Each row comes from the steps of one path. Every step used is in the known rows, and no mark comes twice. Write the path behind each row, first mark first.
In the rows, 128 means zero.
Known rows:
kupu-tubos-bemo-vose-zunav-tivud: [150 150 128 179 193 114 110  81 187 166 116 166 130 155 127  75  94  58]
zunav-tivud-dase-tubos: [162 172 145 156 101 116 151 100 152 165 111 125 118 150 106 153 122 111]
tivud-dase-tubos-bemo-vose: [151 130 117 156  91 133 155  99 180 148 142 160 111 144 111 135 154  91]
bemo-vose-zunav-tivud: [151 197 142 144 173  83  93 115 140 164 114 151 138 145 106  59  74  90]
rafol-dase: [155 135 138 155 134 119 127 123 159 147 132 135 107 113 121 132 125 130]
tivud-dase-tubos-bemo: [150 115 114 158  88 143 159  86 173 142 155 157 111 132 106 149 156 115]
vose-zunav-rafol-dase: [140 146 109 145 177  93 122 106 148 177 157 160  99 109 110  79 115 156]
rafol-dase-tivud: [159 132 165 158 120 120 138 116 160 144 106 138 100 114 128 144 124 141]
tubos-bemo-vose: [126 136 133 157 138 109 120 109 167 131 150 167 137 138 134  81 123  68]
vose-zunav-tivud: [150 183 139 149 173  94  95  93 128 159 132 147 138 129  97  74  70 122]
kupu-tubos-bemo-vose-zunav-tivud-dase: [154 159 128 178 166 130 109  89 190 178 124 179 123 153 110  97  99  68]
tivud-dase-rafol-zunav: [149 149 107 105 115 128 121 115 169 156 121 187 128  99  67 133 150 141]
tivud-dase-rafol: [129 167 124 103 100 130 137 114 170 150 119 154 127 104  87 153 149 132]
kupu-tubos-bemo-vose-zunav-tivud-dase-rafol: [139 178 125 155 166 123 111  74 218 183 108 185 124 142  99 109 112  63]
rafol-zunav-tivud-dase-tubos-kupu: [190 150 136 164 111 112 105  73 155 167 113 176 127 132  88 102 110 134]
bemo-tubos: [149 115 123 118 160 123 169 116 145 115 115 112 113 146 149 108 118 105]
zunav-tivud-dase: [147 189 157 151 111 117 123 120 136 164 124 143 132 138 104 137 100 114]
kupu-tubos-bemo: [144  93 114 169 161 142 146  88 180 135 129 146 128 133 142 114 136  87]

Write each row's path:
[156 136 107 154 114 129 133  86 178 155 154 177 109 137  89 109 135 106] | tivud-dase-tubos-bemo-vose-zunav
[125 146 140 172 159  91 119  89 185 170 154 196 100 128 127  69 114 105] | tubos-bemo-vose-zunav-rafol-dase-tivud
[129 211 153 127 111 109 126 103 169 171 107 149 134 126  91 150 117 107] | zunav-tivud-dase-rafol
[176 193 147 155 128  97  92  74 164 172 107 160 123 146  95  76  83 110] | bemo-vose-zunav-tivud-dase-tubos-kupu
[142 174 126 120 159  88 112  93 170 161  98 170 144 115  87 103 122 107] | dase-rafol-zunav-tivud
[122 149 117 169 172  90 111  96 183 173 174 194 106 128 122  58 114  95] | tubos-bemo-vose-zunav-rafol-dase
[142 145 131 148 165  95 131 100 150 173 138 163  94 110 115  88 114 166] | vose-zunav-rafol-dase-tivud
[118 206 138 146 142 100  90  79 195 174 145 205 134 131  82  88  98  73] | tubos-bemo-vose-zunav-tivud-dase-rafol
[165 126 114 136  89 139 167 110 152 144 124 127 110 131 103 156 156 136] | tivud-dase-tubos
[132 136 148 153 135  97 164 118 157 166 121 141  92 119 147 125 143 148] | zunav-rafol-dase-tivud
[130 138 123 150 148  96 155 125 155 171 143 138  98 118 142 115 144 137] | zunav-rafol-dase
[161 150 119 153 158  80 117  78 178 177 123 156  96 129 125  56 118 129] | bemo-vose-zunav-rafol-dase-tubos-kupu
[141 163 115 141 177  82 118 126 158 179 137 161 103 127 119  63 114 120] | bemo-vose-zunav-rafol-dase
[162 162 138 192 154  94 116  69 203 176 136 164  97 145 109 105 109  80] | rafol-dase-tubos-bemo-vose-zunav-tivud
[138 225 139 120 148  93  95 107 171 179 105 172 132 132  78  93  94  96] | bemo-vose-zunav-tivud-dase-rafol
[149 178 147 172 103 111 140  92 178 168 125 155 120 163 114 133 122  67] | zunav-tivud-dase-tubos-bemo-vose
[153 170 129 171 134 115 113  63 164 171 157 174 119 138  81 106  97 115] | vose-zunav-tivud-dase-tubos-bemo
[154 150 103 144 170  82 144 108 170 179 125 145  91 137 121  79 134 118] | bemo-vose-zunav-rafol-dase-tubos
